Every row comes from one small tree of marks. The marks that hang from a mark follow it in brackets, in the order of their numbers. Every link used is in the known rows. Which tree was each row made from?
In the rows, zero is written as 128.
Known rows:
K326{K19{K585} K861{K287{K251}}}: [137 134  86  76 147 134 160  58 132 100 117 119 118 142 134 155 106 136
 119 152 154 132 112 122 130 121 144 230 114 147 139 108 129 162 134  97]
K251{K464}: [132 153 133 139 140 130 136 134 132 100 121 121 129 120 145 163 115 148
 129 124 118 132 137 109 118 113 113 181 115 111 123 101 145 154 119 122]
K326{K19 K861{K287{K251{K986}}}}: [137 144  94  78 140 135 165  61 137  94 100 104 121 143 144 157  87 152
 123 151 163 116 115 119 148 123 153 156 120 140 129 106 132 170 142 111]
K691{K464 K820}: [138 150 117 146 114 139 138 114 111  96 122 126 108 130 150 165 132 131
 104 135 113 139 163 115 137 118 131 147 112 122 142 110 125  93 127 142]
K464{K251{K986} K508 K691{K820}}: [ 92 124 144 145 118 170 166 136 108  89  74  35 101 116 137 175 120 131
 119 119  46 115 132 108 147  92 195 143 125 103 116  49 144 156 130 114]
K986{K251{K287 K464}}: [123 164 129 137 122 142 120 123 129  73 122 107 146 154 148 171 147 157
 131  76 122 139 137 100 112 106  78 180 127 111 131  82 161 162 130 140]
K508{K464{K251 K691{K820}}}: [106 133 143 141 111 165 138 150 118  91 137  93 108 135 141 182 131 107
 110 130  63 132 165 110 152 103 143 114 114 113 119  34 129 168 133 121]
K820{K691}: [118 144 124 144 136 124 132 129 128  97 126 108 110 119 143 140 119 133
 127 128  96 129 109 108 139 123 153 145 109 127 135 112 129  91 113 104]
K19{K464{K251{K986} K508}}: [107 141 131 147 138 147 155 150  99  93  67  77 109 107 133 168 109 145
 134 112 105 126  97 114 146  94 161 158 115 104 128  51 144 139 122 107]
K986{K251{K287 K464{K508 K691}}}: [107 153 142 142 117 164 130 133 116  70 109  67 142 157 146 185 143 152
 134  75  69 122 139 100 109  90  87 181 132 102 117 103 165 197 135 122]
K251{K464{K508}}: [121 150 143 148 143 140 141 140 122  96  93  90 126 120 143 168 108 149
 126 116 103 117 134 110 115 106 122 179 115 103 123 120 148 155 121 113]
K820{K691{K464{K251 K508}}}: [102 154 125 153 122 143 144 132  92  89  93  83 107 124 149 155 125 125
 124 114  81 123 134 109 133 107 122 147 107 109 122  67 130  75 124 110]
K287{K861{K326{K19} K508{K464}}}: [115 158 113  97 122 138 154 109 170 140 124  97 107 138 137 159 120 123
 121 104 187 113 148 126 151 110 129 120 124 125 164 109 126 158 153 100]
K287{K861}: [124 137 125 148 136 131 149  93 122 120 121 110 105 127 131 157 113 140
 125 121 171 135 119 108 143 108 149 141 123 128 147 108 123 138 121 123]
K820{K691{K464{K251{K986}}}}: [113 166 115 139 116 135 150 125 103  93  97 101 111 117 153 156 124 128
 132 123  95 132 138 105 147 112 125 148 106 106 120  45 131  75 125 123]
K326{K861{K287{K251{K464}} K508}}: [124 153 106 147 135 123 158  62 134 109 119 102 131 146 145 156 113 157
 129 142 174 136 135 128 139 113 119 173 125 132 121 113 142 172 145 110]
K861{K287{K251} K326{K19} K508}: [111 149 103  84 127 123 145 118 180 101 128  80 117 148 137 137 117 148
 124 123 144 121 135 133 138 120 147 143 132 136 160 122 143 122 156  89]
K326{K19{K464 K585} K861}: [143 136  85  86 156 139 160  78 120 115 118 143 112 113 133 161 112 133
 123 141 153 130  85 125 126 118 143 248 100 142 139  99 132 186 119  96]
K585{K19{K326 K464{K251}} K932}: [122 128 123 167 144 156 174 153 165  83  96 113 112 118 126 155 131 154
 132 109 123 153  93 116 115 122 147 172 103 116 217  43 137 126 114 104]
K585{K19 K932}: [134 130 135 177 139 147 143 134 140  91 106 111 117 130 134 148 122 142
 123 113 119 131 124 114 120 133 151 163 111 111 234 114 135 135 113 120]
K691{K464{K251 K508} K820}: [111 141 130 156 114 156 150 124  95  87  87  83 105 130 146 169 132 129
 104 115  95 128 159 115 133 102 140 146 114 112 134  56 132  92 131 133]
K287{K251{K464 K986} K861{K326}}: [123 164 117 122 130 128 182  94 154 110  81 101 123 109 134 166  91 151
 140  95 171 134 152  99 147  93 128 169 135 108 155 115 141 164 141 128]
K986{K251{K287{K861{K326}} K464}}: [117 164 124 132 117 142 142  96 153  90 117 100 138 157 142 167 148 154
 135  58 164 140 141  96 124  96  83 178 138 112 156  86 161 178 140 138]
K861{K287{K251{K464{K508}}} K326}: [112 149 129 130 135 131 148 129 165  78 100  76 128 142 137 155 107 152
 127 114 110 128 150 112 130 106 124 167 129 110 150 133 155 148 146 103]
K287{K861{K326}}: [120 140 124 142 130 126 153  96 161 117 125 101 102 124 133 147 117 135
 126 105 171 135 125 109 143 109 150 140 128 128 168 111 135 152 132 117]
K691{K464{K251{K986}} K820}: [124 156 119 140 106 147 156 117 104  92  90 103 108 123 150 171 132 131
 114 126 112 139 162 109 149 107 143 146 115 106 131  33 131  93 132 147]
K585{K19{K326 K464{K691}}}: [124 131 124 162 138 154 163 151 155  92 129 113 109 120 128 162 122 151
 130 127  85 146 101 113 114 120 144 162 115 122 157 106 136 160 118  85]
K326{K861{K287}}: [132 135 112 148 138 129 140  66 138  98 131 107 116 151 144 150 117 146
 122 152 160 135 113 119 144 127 144 149 116 135 131 102 139 173 131 111]
K820{K691{K464{K251{K287} K508}}}: [ 94 160 123 146 110 143 143 120  97  84  92  74 113 150 149 158 125 133
 123  74  83 125 133 104 131 103  96 148 106 108 125  61 137  85 128 110]
K861{K326}: [125 140 128 142 132 126 130 134 177  93 131  97 110 117 140 143 123 133
 123 107 116 132 127 114 132 121 148 141 123 122 163 112 150 147 130 114]
K326{K19 K861{K287}}: [136 135  99  87 142 134 147  68 140 103 128 110 117 155 146 150 107 147
 118 157 164 116 106 122 136 130 143 159 112 143 129  99 137 175 136 104]
K326{K19 K861}: [141 135 103  93 148 139 150  73 137 106 122 118 115 127 144 153 100 138
 117 137 157 111 105 120 128 129 147 160 112 146 133 101 134 187 125 113]
K464{K251{K287 K986} K508 K691}: [ 80 140 143 138 109 168 158 131 109  82  77  25 111 145 136 179 111 143
 132  65  52 115 122 101 134  88 137 143 122  97 111  41 157 186 135 105]
K287{K251 K861}: [122 137 120 144 137 129 159  87 114 109 114 111 109 120 125 159  94 144
 126 114 167 139 129 106 145 100 146 138 130 135 151 122 115 129 125 130]
K861{K287{K251} K326 K508{K464}}: [109 162 120 137 115 125 132 135 179 100 135  85 120 155 141 155 126 130
 124 118 136 134 170 131 158 113 122 107 128 119 158 121 138 135 164  95]
K820{K691{K464{K251{K287}}}}: [102 164 115 136 107 135 139 115 101  85 118 102 115 150 152 154 131 134
 125  83  96 139 135 101 134 111  90 149 106 115 125  44 136  82 127 120]
K861{K508}: [118 148 124 157 132 126 130 127 137 117 129  93 112 123 139 148 130 143
 125 122 134 130 124 130 133 118 149 140 120 126 137 111 137 122 129 110]
K251{K287{K861} K464{K508}}: [104 157 134 138 124 140 161  92 116 112  84  79 127 160 136 176 104 163
 127  56 154 124 132  99 122  90  86 182 119 105 135 115 147 174 133 117]

Which tree is each row?
[120 164 125 136 120 143 139  94 122  93 116 107 141 159 143 175 144 160
 136  73 165 142 136  97 121  95  80 181 132 114 138  84 150 166 134 143] : K986{K251{K287{K861} K464}}
[123 139 140 139 114 160 132 143 128  98 143 106 110 138 142 183 124 111
 107 140  66 128 167 112 150 112 143 114 113 116 127 107 125 170 131 117] : K508{K464{K691{K820}}}
[135 140  99  78 149 138 144 134 117 110 121 137 111 110 127 162 120 132
 123 136 119 131  96 121 119 114 144 241 101 130 143 102 129 133 116  94] : K326{K19{K464 K585}}
[106 167 116 137 108 129 163  78 132 132  91  74 112 154 136 166 116 161
 134  65 185 132 121 111 154 102 126 140 126 115 144 100 139 143 142 119] : K251{K287{K861{K508}} K986}
[115 148 102  98 133 130 164 100 154 140 121 105 103 124 128 147 121 142
 129 106 192 124 109 127 143 106 147 159 126 135 166 115 132 151 142  96] : K287{K861{K326{K19{K464}} K508}}
[103 165 140 127 115 157 160 127 122  93  74  52 130 148 144 193 103 159
 134  70  65 112 140  98 124  92  97 182 118  86 107 113 164 207 136 109] : K251{K287 K464{K508 K691} K986}
[114 153 135 134 132 153 166 135 113  86  74  69 128 106 137 185  87 150
 137 117  64 116 149 103 130  90 134 173 127  98 110 131 145 181 133 114] : K287{K251{K464{K508 K691} K986}}
[123 162 138 141 139 141 154 139 126  98  62  77 127 110 146 176 103 154
 133 115 106 110 137 106 129 105 134 179 117  91 118 116 151 156 125 115] : K251{K464{K508} K986}
[122 160 131 137 139 138 162 132 119  89  60  81 131 106 140 176  86 155
 134 110 102 119 144 106 131  97 135 172 124  99 125 128 142 146 129 123] : K287{K251{K464{K508} K986}}
[113 136 145 144 129 159 153 137 115  94 103  76 120 123 140 178 117 141
 116 127  55 116 148 108 123  99 143 183 119 104 115 127 146 177 125 111] : K251{K464{K508 K691{K820}}}
[113 123 119 139 136 160 160 144 104  93 119 110 107 107 120 176 141 123
 137 128  69 156 102 118 126  94 147 252  98 111 167  41 139 168 112  99] : K19{K464{K251 K691} K585{K932}}
[135 132 128 170 143 149 163 141 190  87 103 106 113 124 130 152 127 154
 126 114 123 141 113 115 110 136 151 155 108 118 225 108 135 122 116 107] : K585{K19{K326} K932}
[127 136 107  86 152 146 148 140 110 107  94 110 109 111 126 165 114 133
 122 126 105 119  93 124 117 107 151 241 101 122 143 120 130 136 118  84] : K326{K19{K464{K508} K585}}
[104 163 122 147 120 144 153 130  95  91  71  76 109 118 151 160 121 129
 130 115  82 118 135 107 144 106 131 145 108 100 119  64 132  76 127 113] : K820{K691{K464{K251{K986} K508}}}
[129 143  87  92 140 132 155  73 129 123 127 115 116 150 140 151 118 154
 124 157 184 123  92 140 142 122 139 171 111 144 127 103 136 172 144  87] : K326{K19{K464} K861{K287 K508}}
[122 140 130 132 128 146 156 124 117  85 125 107 127 117 139 173 105 143
 119 129  72 136 159 104 128 100 134 176 126 120 120 119 136 161 128 127] : K287{K251{K464{K691{K820}}}}
[112 136 136 139 131 155 161 130 111  84  99  81 124 117 136 178 100 143
 117 120  57 123 156 106 125  93 142 174 128 114 122 136 137 165 128 118] : K287{K251{K464{K508 K691{K820}}}}
[ 95 148 143 133 104 162 131 143 120  86 139  82 118 162 143 186 124 119
 122  81  67 132 156 104 140 100  93 113 112 108 113  27 141 195 138 114] : K508{K464{K251{K287} K691}}
[128 142  96  95 136 131 150  64 146 121 128  98 117 155 145 148 119 149
 119 154 179 114 109 137 138 129 145 158 117 145 128 102 137 167 144  95] : K326{K19 K861{K287 K508}}
[110 149 132 158 122 152 143 134  93  87  92  81 111 126 146 169 123 129
 121 110  99 125 149 115 124 100 115 145 113 105 125  55 138 114 130 123] : K691{K464{K251 K508}}
[129 128 115 137 139 153 153 140 114  99 126 122 108 105 122 177 135 126
 133 139  72 152 102 118 126 102 146 252  96 113 175 114 135 172 112  96] : K19{K464{K691} K585{K932}}
[113 147 115 152 131 125 162  86 119 127 115  97 110 122 126 154 107 147
 128 111 182 138 132 121 146  98 149 136 135 136 148 125 116 121 135 120] : K287{K251 K861{K508}}
[ 91 112 147 153 121 170 154 138 106  85 103  48 101 126 135 169 126 126
 112 119  45 120 130 111 136  93 183 143 123 116 121  52 141 155 125 109] : K464{K251 K508 K691{K820}}
[106 172 130 129 120 143 175  90 120 115  53  67 126 153 137 185  99 167
 135  58 157 118 132  96 135  88  98 180 120  90 130 110 150 175 135 120] : K251{K287{K861} K464{K508} K986}
[131 142 105 176 144 139 173 100 167 113 113 119 112 123 133 148 124 159
 129 122 163 147  92 131 123 129 143 164 115 135 167 103 138 159 128  86] : K585{K19{K326{K861{K508}} K464}}
[122 147 102  91 135 135 150 128 191 118 117  91 108 115 132 144 142 128
 126 107 133 123 123 136 120 122 154 220 109 126 203 117 147 137 138  88] : K861{K326{K19{K585{K932}}} K508}
[115 155 144 138 130 157 161 143 118  99  75  63 124 112 143 188 103 147
 135 124  62 109 141 105 128  97 134 180 120  88 104 121 153 195 129 108] : K251{K464{K508 K691} K986}
[124 136 116  91 148 146 143 144 112 103  97 102 112 119 131 162 101 145
 121 125 113 106  94 121 124 109 150 168 108 126 138 122 132 143 122  96] : K326{K19{K464{K508}}}
[115 159 137 145 124 150 127 129 123  71  95  78 144 155 147 176 142 158
 129  68 107 126 135 102 109  97  88 180 128 104 132  99 163 163 132 130] : K986{K251{K287 K464{K508}}}
[116 149 141 135 124 160 167 137 119  98  73  64 121 116 144 187 111 146
 124 129  59 111 149 105 138  97 155 182 121  91 110 120 150 177 131 116] : K251{K464{K508 K691{K820}} K986}
[128 143  86  88 140 130 155  60 144 126 125 105 114 148 137 149 132 138
 121 156 173 126 108 138 132 125 147 229 111 142 133 101 135 159 140  84] : K326{K19{K585} K861{K287 K508}}
[110 148 116 153 122 138 143  82 135 113 128  91 118 163 147 161 131 130
 121 141 169 134 139 134 157 117 123 122 115 125 120  44 137 176 152 104] : K326{K861{K287 K508{K464{K251}}}}
[ 97 142 118 132 120 136 157 106 132 104 117 100 108 145 128 155 123 147
 131  55 160 149 101 105 143  92 115 159 118 121 157  31 148 163 132 113] : K19{K464{K251{K287{K861{K326}}}}}
[132 141  99  78 143 134 145 137 162 105 124 124 108 109 129 149 124 128
 126 115 117 131 105 122 122 116 146 230 108 128 167 107 143 151 127  89] : K861{K326{K19{K464 K585}}}
[116 159 128 146 118 130 120 136 141 114 139  95 119 165 143 165 137 133
 121 146 139 132 155 133 154 119 121 112 116 114 130 105 131 125 149  98] : K861{K287 K508{K464}}
[109 183 118 128 111 130 172  83 130 134  83  84 127 153 142 176 113 170
 140  63 186 132 137 105 140  95  91 180 124 100 127  94 149 163 143 123] : K251{K287{K861{K508}} K464 K986}
[124 142 118 146 142 134 159  68 126  89  95  91 129 145 142 163  95 155
 123 137 146 128 129 117 134 108 124 174 121 124 123 123 144 184 137 111] : K326{K861{K287{K251{K464{K508}}}}}
[ 79 128 146 145 113 165 145 132 108  80 105  36 112 155 134 172 117 139
 124  63  50 118 119 105 121  89 125 143 119 109 114  46 156 185 131 103] : K464{K251{K287} K508 K691}
[133 138 107  81 141 138 148 131 185  96 116 106 109 113 132 148 128 125
 123 112 115 124 120 120 117 124 153 222 105 123 206 111 145 147 127 100] : K861{K326{K19{K585{K932}}}}
[116 171 115 133 125 123 156 117 133 106  97  86 132 140 142 163 114 166
 138 139 142 134 148 123 147 106 127 167 129 109 120 112 143 123 147 110] : K861{K287{K251{K464 K986}} K508}
[112 131 119  92 146 153 149 148 103  97  93  93 110 117 131 161 106 140
 122 116 109 111  92 119 124 101 152 166 110 125 131  55 138 139 122  99] : K326{K19{K464{K251 K508}}}
[125 136 105  76 136 147 150 141 155 102 134 113 105 110 129 157 126 123
 127 121  81 128 109 120 122 110 147 229 111 125 153 111 146 181 129  82] : K861{K326{K19{K464{K691} K585}}}
[114 169 123 143 115 140 142  91 123 108 116  97 140 161 144 171 152 162
 137  69 177 140 138 108 125  94  82 178 135 115 135  86 152 158 141 135] : K986{K251{K287{K861{K508}} K464}}
[127 131 115 179 151 148 175 108 159  97  87 103 111 121 130 156 110 157
 124 115 138 134  88 121 119 121 151 166 113 128 169 117 137 168 121  86] : K585{K19{K326{K861} K464{K508}}}
[127 138 104  75 136 135 144 123 188  92 121 100 112 145 132 147 136 132
 123 134 126 130 120 123 125 128 150 222 106 122 203 108 146 134 138  89] : K861{K287 K326{K19{K585{K932}}}}
[112 148 128 139 137 134 175 100 147 107  84  83 121 116 129 164  92 148
 131  85 154 125 149 104 133  89 125 171 134 114 159 137 141 165 140 116] : K287{K251{K464{K508}} K861{K326}}
